Each row was made from one walk, in order. Every step used is in the known rows, and no mark comes twice. Write each row's walk.
In the rows, 128 means zero.
Known rows:
sebu/manod/fuzu: [114 143 117 129 148 143 124 130 114 137 147 147  69 144 156 107 110  90
 113 144 100 132 136 103]
nonarot/rili: [121 132 142 144 129 132 113 154 130 147 109 146 169 150 113 128 121 139
 134 145 134 137 114 148]
bemu/nonarot: [141 135 143 110  94 122 127 120 141 101 115 140 116 120 141 103 152 133
 142 121 113 130 122 149]
susob/manod/fuzu: [102 160 107 121 156 119  96 156  89 128 118 138 116 136 125 150  72 109
 127 129  96 147 163 132]
fuzu/nonarot/sebu: [149 114 162 111 129  89 133 136 124  91  90 133 132 130 165 125 112  85
 125 133  89 120 161  98]
sebu/manod/bemu/nonarot/fuzu: [154  70 132  88 131 120 127  83 175  88 109 112  72  88 152 121 177 110
 144 144 139 134  96 112]
sebu/manod/fuzu/nonarot: [138 132 127 110 180 122 128 140 123 114 131 157  68 158 147 112  84  76
  90 142  62 118 147  91]
fidet/rili/manod/fuzu/nonarot: [156 131 111 147 135  80 140 125 119  78  80 136 122 168 104 133 106  81
  63 150  42  83 177  94]
fidet/rili/manod/sebu: [157  93 108 170 118 106 123 126 159 136  63 140 136 155  99 127 127 122
  79 120 128 107 125  92]
fidet/rili/manod/bemu/nonarot: [165 100 145 137  78  67 148  80 157  64  48 118 138 114 115 138 186 123
 119 164  92 126 140 131]
susob/nonarot/rili: [144 133 135 169 107 124 138 158 147 156 143 144 159 176 117 135 155 122
 120 157 126 133 117 150]
fidet/rili/manod: [147 118 116 169 105  89 139 111 138 106  74 115 142 133 119 119 144 118
  98 136 112 100 138 105]
manod/rili/fidet: [190 117  98 123 142  89 110 122 155 111 145 117 121 125 151 122 130  97
 119  98 126  96 140 122]
sebu/manod: [129 119 131 129 150 133 128 127 142 142 124 133  87 122 164  98 123 111
 126 128 131 134 109 103]
rili/manod/fuzu: [130 149 101 153 125 136 141 121  80 120 100 130  94 170 139 126 139  99
  83 173  83 110 159 119]
bemu/nonarot/sebu/manod/rili: [173 118 177 115 101  80 139 115 146  90 125 110  79 110 246  48 150  79
 184  95 101 120 137  83]
sebu/manod/bemu: [131  96 145 116 156 115 141 101 152 128 113 125  95 112 146 142 142 114
 133 163 127 158 119 104]
fidet/rili: [131 121 127 143 107  94 122 124 158 109 123 127 159 111  98 133 118 125
 130 107 125 114 135 115]
fuzu/nonarot: [151 117 138 109 159 106 134 134 139 105 111 136 125 142 121 133 103 113
 105 127  88 114 137 115]
susob/nonarot/sebu/manod/rili: [184 114 157 158 115  78 163 127 152 129 172  97  82 146 237  84 158  58
 159 116 110 114 146  63]
sebu/manod/susob/nonarot/rili: [165 138 116 155 167 136 120 129 204 167 142 151 147 152 166 103 160 112
 128 147 137 131  89 119]
manod/fuzu/nonarot/rili/fidet: [156 139 101 120 157 113  83 163 130 112  94 187 148 176  93 151  91  82
  66 163  74 108 153 154]
manod/bemu: [132 107 143 115 132 111 140 104 139 113 115 120 135 119 110 172 148 129
 132 161 125 154 136 130]
nonarot/rili/manod: [135 127 129 172 129 128 131 140 111 147  59 133 154 173 132 114 145 131
 104 176 122 123 117 141]
bemu/nonarot/sebu: [140 132 167 114  61 105 126 120 123  87  92 135 123 108 185  94 162 107
 163 128 112 133 144 132]
fidet/rili/manod/bemu/nonarot/fuzu: [171  68 120 124  88  77 138  67 171  51  57  92 128 100 108 141 198 116
 118 152 120 102 124 118]

Which walk is each row?
[171 145 119 137 132 130 111 108 163 112  47 145 168 144 161  85 180 141
 125 156 115 117 102 158]
bemu/nonarot/rili/manod/susob
[135 139 147 110 125 101 127 142  96  84 109 145 114 153 155 134 100  66
 112 149  57 117 191  98]
manod/fuzu/nonarot/sebu
[163 108 139 182 111 102 165 120 137 141  81 124 151 189 120 168 198 114
  96 219 108 142 127 144]
susob/nonarot/rili/manod/bemu
[152 137 112 134 155 114 147 129  91  97  85 139  92 186 131 129 113  84
  60 172  46  96 169 106]
rili/manod/fuzu/nonarot
[129 134 141 128 184 128 114 163 126 133 112 175 110 180 131 112  79  87
  96 160  67 128 133 114]
sebu/manod/fuzu/nonarot/rili
[171 144 126 137 110 113 131 107 172 117 142 123 151 124 189 125 183  89
 142 134 126 120 143 106]
manod/susob/nonarot/sebu
[182 102  77 124 174 143 122  89 213 136 173 106  94 113 172 107 180  92
 119 118 159  96  87  86]
sebu/manod/susob/nonarot/fuzu
[138 105 174 116 125 113 124 119 166 119  79 156 123 125 146 117 160 128
 154 173 118 172  97 148]
sebu/manod/bemu/nonarot/rili
[136 145 137 154  95 119 146 134 117 133 158 140  67 160 201 106 153  47
 119 162  91 128 162  86]
susob/nonarot/sebu/manod/fuzu
[164  98 136 110 121 103  91 117 185 115  60 175 122 117 141 126 168 109
 118 174 127 155  97 164]
sebu/manod/bemu/nonarot/rili/fidet
[156 127 102 121 180 116  82 160 148 128  93 193 105 172 128 121  85  65
  62 163  76 114 133 128]
sebu/manod/fuzu/nonarot/rili/fidet
[138 107 142 159 135 111 142 118 121 133  45 127 160 161 117 160 166 134
 110 209 118 149 125 144]
nonarot/rili/manod/bemu
[163 113 138 129 168 102 143 121 150 134 161 104  84 127 189  81 117 101
 151  98 120 116 120  80]
sebu/manod/rili
[173 146 102 136 142 127 134 107 185 132 165 126 146 135 145 133 173 117
 121 127 127 116 124 126]
manod/susob/nonarot
[146 155 110 193 103 131 150 150 101 150 115 146 127 220 129 130 166  92
  77 203  83 114 147 140]
susob/nonarot/rili/manod/fuzu
[194 131  78 147 164 127  87 125 222 162 123 169 144 143 161 114 167  92
  91 148 145 115  87 137]
sebu/manod/susob/nonarot/rili/fidet
[194 142  78 146 139 122  87 129 208 146 126 164 185 148 128 143 175 107
  94 146 143 111 106 162]
manod/susob/nonarot/rili/fidet
[159 136 146  97 122 119 106  94 180  95  91 141 109  85 234  60 167  95
 166 117 122 134 116 102]
bemu/nonarot/sebu/manod/susob
[144 110 181 100  68  89 135  98 132  71  79 125 131  98 168 139 182 107
 168 161 107 160 152 135]
manod/bemu/nonarot/sebu
[161 129 118 122  92 117  80 143 162 113  75 177 154 133 123 110 153 124
 114 140 130 125 107 187]
bemu/nonarot/rili/fidet
[188 105 100 124 165  93 112 117 170 127 142 125  80 118 185  92 125  81
 117 100 129 101 120  97]
sebu/manod/rili/fidet
[138 122 167 115  85 111 123 117 139 102  88 139  83 104 219  64 156  91
 160 127 115 138 125 107]
bemu/nonarot/sebu/manod
[168 132  94 151 143  99 122  87 179 101  76 115 169 111 132 115 156 125
 105 124 121  92 129 102]
fidet/rili/manod/susob
[154 100 108 156 139 141 128 129 130 156  67 141 104 172 127 126 136 124
  78 143 131 121 118 104]
rili/manod/sebu
[154  82 177  98 158  78 144 110 148  92  73 127  98 116 181 139 127  73
 131 168  87 149 150  75]
fuzu/nonarot/sebu/manod/bemu
[169  90 130 154 174 124 120 162 142 152  31 169 144 208 106 129 102 119
  63 159  99 118 115 113]
fuzu/nonarot/rili/manod/sebu
[200 108 138 110  98  70 106 110 166  84 104 132  77 101 242  58 158  59
 150  98 111 106 137 100]
bemu/nonarot/sebu/manod/rili/fidet
[163 107 133 108  97  99  92 119 170  98  63 169 161 123 107 155 173 125
 122 174 123 150 116 191]
manod/bemu/nonarot/rili/fidet
[126 121 160 109 133  88  97 146 139 112  50 146 171 118 117 160 122 149
 167 157 114 188 124 178]
susob/manod/bemu/nonarot/rili
[191 132 114 178  88  74 142  90 184  96  87 109 167 130 178 115 198  79
 112 141 111  92 153  85]
fidet/rili/manod/susob/nonarot/sebu
[137 141 126 109 158 119 129 142 110  98 133 151 109 160 113 144  89  93
  92 142  58 113 167 116]
manod/fuzu/nonarot
